Each row was made from one walk, in order. Every step used is in the known rows, and no mark comes twice. Write each row's walk.
Known rows
getot > toze > vevi > foremuk > kugogu: [  9 -23   4 -21 -14   1   8   1  -7   5 -12   6  -2  24   8 -21   2 -15
 -12  -7   4   7 -14  -6   0]
getot > foremuk > vevi > toze: [ 21  -4  -6 -23   3   1   1   7   2  -5  -4  11  -3  18  12  -8   4   2
  -1  -5   4   2 -20  -6 -11]
toze > vevi > foremuk > kugogu: [  4 -22   3 -17  -9  -9   8   3  -8   6  -5   6  -4  18  13 -16   4 -10
  -9  -3   2   6 -16  -8   3]
nulu > zazamos: [ -4  -3   0 -12   3   1   9  -3   3   4   1   2   0   8   3  -2  11   0
  -7   0  -3  -3   2   0   8]
vevi > foremuk: [  1 -10   2 -14  -5  -2   2  -8  -1  -2  -2   7  -3  17   4 -14  11  -3
  -3  -2   1   0  -8  -3   2]
zazamos > foremuk: [  3  -6  -4 -13   5  -2   2   1   3   3  -3   3  -4  13   7 -10   5   6
  -9  -1  -4   4  -6   2   4]
foremuk > kugogu > toze: [  2  -8  -1 -11  -1  -8   1  -7  -2   0  -2  -6   6  -2   7   2  -5  -1
 -10  -7  -6  18   4  -6   6]
nulu > zazamos > foremuk > vevi: [  3  -7  -3 -23  14  -5  15  10   1   8  -6   8  -1  17  15  -9   3   7
 -15  -3  -3  -3  -8  -4   6]
vevi > toze > getot > foremuk > kugogu: [ 16 -11  -4 -13  -5  -3   2  -2  -3  -6  -2   7  -9   5  15  -7   3  -7
 -12  -2   4   7 -18  -1  -6]
kugogu > foremuk > getot > toze > vevi: [ 14  -5  -5 -31   4   2   8  10  -4   7 -10  11  -5  16   7 -11   8  -9
  -1 -17   1  19 -10 -10  -4]
toze > getot > foremuk > kugogu: [  6  -8  -7  -3  -2  -8   4  -2   1   2   0  11  -7   3  13  -9   2  -6
 -10  -6   0  13 -10  -1   1]
getot > foremuk > vevi: [ 12  -2  -9 -14   6  -4   4   8   7   3  -2  15  -1  17  11  -9   4   4
   1  -8   0   8 -11  -4  -5]
getot > toze > kugogu: [ 0 -8  3 -2 -8  2 -3 -4 -1  9 -8  0  0 12 -7 -5  2 -6 -8 -6 -1  7 -1 -3
 -1]
vevi > toze > kugogu > foremuk > zazamos: [  9  -7  -5 -25   1  -5   5   2 -10   5   3   0   1   3   7  -5 -10  -5
 -12  -5   2  -2  -9 -15 -10]
vevi > foremuk > kugogu > toze > getot: [  3 -16   6 -14  -6  -9   1 -13  -8  -3  -4   4  -6   4  15 -10   2  -4
 -17  -5   1  18  -8 -10   4]
getot > foremuk > zazamos > nulu > dapub: [  3  -1  -6 -17   8   9   3  -1  19  -4  -3  17  -7   7  18 -13 -12   3
  -9  -1  -9   0  -3   4 -16]
nulu > zazamos > foremuk > getot: [ -2  -5  -3 -19  17  -4  11   4   0   1  -8  10  -3  11  12  -5   9   1
 -16  -3  -7  -1  -8   3   4]
kugogu > foremuk > vevi > toze: [ 18  -6  -5 -36   6  -4   9   8  -8  -1   0   5  -1  12  11  -5   2   1
   1 -11   5   9 -12 -16  -3]
getot > foremuk > kugogu: [  5  -7 -10  -6  -2  -6   5   0  -1   3  -1   7   3   7  10  -6  -1  -6
  -6  -4  -3   9  -4   1   1]
getot > foremuk > kugogu > toze: [ 9 -5 -7 -9 -1 -6  0 -5 -1  1 -2  4  6  3 14 -2 -8 -1 -8 -4 -4 19  2 -4
 -1]
zazamos > nulu: [ -2 -10   0 -16   2   3  -2  -9   9  -2  -6   5  -4  12   5  -5   4   0
  -8  -3  -2   3  -2   0   1]
vevi > toze: [ 10  -5   1 -18  -3   3  -2  -3   0  -7  -2  -4  -3  10   0  -2  10   0
  -2   0   2   0 -11  -1  -2]
vevi > toze > kugogu: [  4 -11   6  -8  -6  -5  -5  -3  -7   3  -1  -3  -3   9  -2   2   5  -3
  -7   2   3  -1 -12  -6  -3]
toze > vevi > foremuk > zazamos > nulu: [  4 -20   0 -30   1   3   4  -2   8   0  -7  15  -9  22  17 -24  -3  -6
 -16  -4   0  -5 -20  -7 -11]
vevi > toze > kugogu > foremuk > getot: [  9  -8   1 -22   4  -9   3   3 -17   3  -2   6  -4   6   7   3   5  -8
  -6  -9   2   9 -14 -14  -6]
kugogu > foremuk: [  4  -1  -7 -21   2  -4   7   0  -5   6   5   3  -1   6   5  -5   5  -2
   1  -7   0  11   3  -8   6]

Write each row's walk
[  8  -8  -5 -19  11  -6   7  11   4   4  -7   7  -3  17  12 -10   2  10
  -9  -7  -3   5 -12  -4   1] | zazamos > foremuk > vevi
[  6 -13  -1 -25  -2  -1   6   5   4   2  -1  10  -4  17  12 -23   2  -4
 -10  -5   0  -4 -20  -7  -8] | toze > vevi > foremuk > zazamos
[ 17 -11  -1 -29   8  -2   4  10  -1  -4  -8   4  -5  19  12  -9   3   8
 -11  -4   2   0 -21  -5  -5] | zazamos > foremuk > vevi > toze
[  6  -2  -1 -16   3   5  -1   0   6  -4 -14   6  -3  10  -2  -5  10  -6
  -5 -16  -4  11  -7   4  -4] | foremuk > getot > toze
[ -1  -4  -8 -16   3 -10   6   3  -5  13   5   3   3   1   7  -6 -10  -3
 -11 -10  -3   3  -2 -14  -4] | toze > kugogu > foremuk > zazamos
[ -2 -13  -3 -26   2   3   2 -11   9  -5  -6  13  -4  16  13 -19  -5  -5
 -17  -4  -3  -8 -12  -1  -9] | vevi > foremuk > zazamos > nulu
[  3  -6  -3 -22  11   6  12   2   0   1 -15   9  -3  17   7 -10   7  -3
 -19  -7  -5   1  -5   5   1] | nulu > zazamos > foremuk > getot > toze
[  6  -8   2 -21  -2   4   4  -5  -1  -7 -15  12  -3  20   1 -16  12 -10
  -5 -11  -1   6 -11   1  -6] | vevi > foremuk > getot > toze
[ 11 -15   4 -22 -12   8   3   0   0   4 -10   9  -7  28   3 -24   9  -8
  -5  -4   5   6 -14  -6  -4] | getot > toze > vevi > foremuk
[  2  -7  -2 -20   0   0   5  -4   4  -3  -1   8   1  11   7 -18   2  -3
  -9  -5  -4  -5 -12  -2  -5] | vevi > foremuk > zazamos
[  9 -14   6 -23   2  -6  -1   0  -5  -1  -8  12  -6  17  14 -11  10  -2
  -5  -9   1  18 -17 -11  -7] | kugogu > toze > vevi > foremuk > getot
[  6 -15   4 -18  -7  -3   4   1  -2   5  -2   9  -8  23   9 -18  12  -3
  -2   0   5   4 -16  -7   0] | toze > vevi > foremuk
[ -1 -17   1 -12  -7  -8   8  -6  -8  -1  -3   3   1  12   7 -12   4  -9
 -10  -4  -1   3  -7  -3   5] | vevi > foremuk > kugogu
[  5  -3   1 -11   0  -3  -6 -10   5  -2  -1   0  -8  -1   6  -1   7   7
  -8  -7  -1  19  -3  -6   2] | kugogu > toze > getot
[  4   1 -12 -27   6  -3   9   2   2   4   4   4   3   1   9 -10  -5   0
  -6 -12  -4   5   0  -9  -1] | kugogu > foremuk > zazamos
[  1  -7   3  -5   1  -1  -2   0  -2   5 -13   6  -2  10  -4  -2   6  -9
  -9 -12  -4  10  -8  -1  -5] | foremuk > getot > toze > kugogu
[ 17  -1  -5 -15   7  -6  -1   0   6   1  -3  15  -9   9  17  -7   3   8
  -7 -11   2  21 -11 -12  -7] | kugogu > toze > getot > foremuk > vevi
[  2  -9   2 -16   4  -5   3  -4  -3  -6  -6  13  -5  15   6 -11  15  -5
  -2  -8  -3   4 -14  -1  -3] | vevi > foremuk > getot
[ 19  -7  -2 -34   5  -6   8   5  -6  -1   0   8 -11   8  14  -6   6   2
  -5 -13   9  11 -18 -17  -3] | kugogu > foremuk > vevi > toze > getot
[  1 -10  -7 -27   3   5   3  -5   0  10  -8   9   0  11   9 -10 -17 -11
 -20 -11  -1   4   1 -12  -9] | getot > toze > kugogu > foremuk > zazamos > nulu
[ -5  -8  -1 -20   7  -1   7   1   1  10   2   9  -6   0  15  -6 -18  -2
 -13  -3  -5   5   2 -11  -9] | toze > kugogu > foremuk > zazamos > nulu > dapub
[11  1 -5 -8  1 -2 -6 -9  5 -1  1 11 -9  3 13 -7  4  6 -6 -4  1 20 -4 -5
 -4] | kugogu > toze > getot > foremuk
[  4  -3 -13 -18   6   6   1  -5  16  -2  -4  16  -2  11  15 -15  -8  -2
 -14  -4  -6  -3  -8   3 -13] | getot > foremuk > zazamos > nulu
[  4  -3  -4 -15   8   9   2  -2  19  -5  -1  19 -17   2  20 -14  -8   3
 -13  -2  -5   4 -10   3 -17] | toze > getot > foremuk > zazamos > nulu > dapub
[ 16 -10  -1 -13   1  -6  -1   8  -6   5  -4  13  -3  18   9  -5   0  -1
  -6  -2   5   2 -20 -10 -13] | getot > foremuk > vevi > toze > kugogu
[  4 -10   1  -8  -1 -10  -1  -8   0  -1  -3  -4  -5  -6  10   1   0   0
 -15  -9  -3  22  -3  -8   6] | foremuk > kugogu > toze > getot
[ -4  -7   6 -14   3   8   1  -4  12  -2  -4   6 -10   7   7  -3   0   4
  -3   0  -7   6   1   2  -2] | zazamos > nulu > dapub
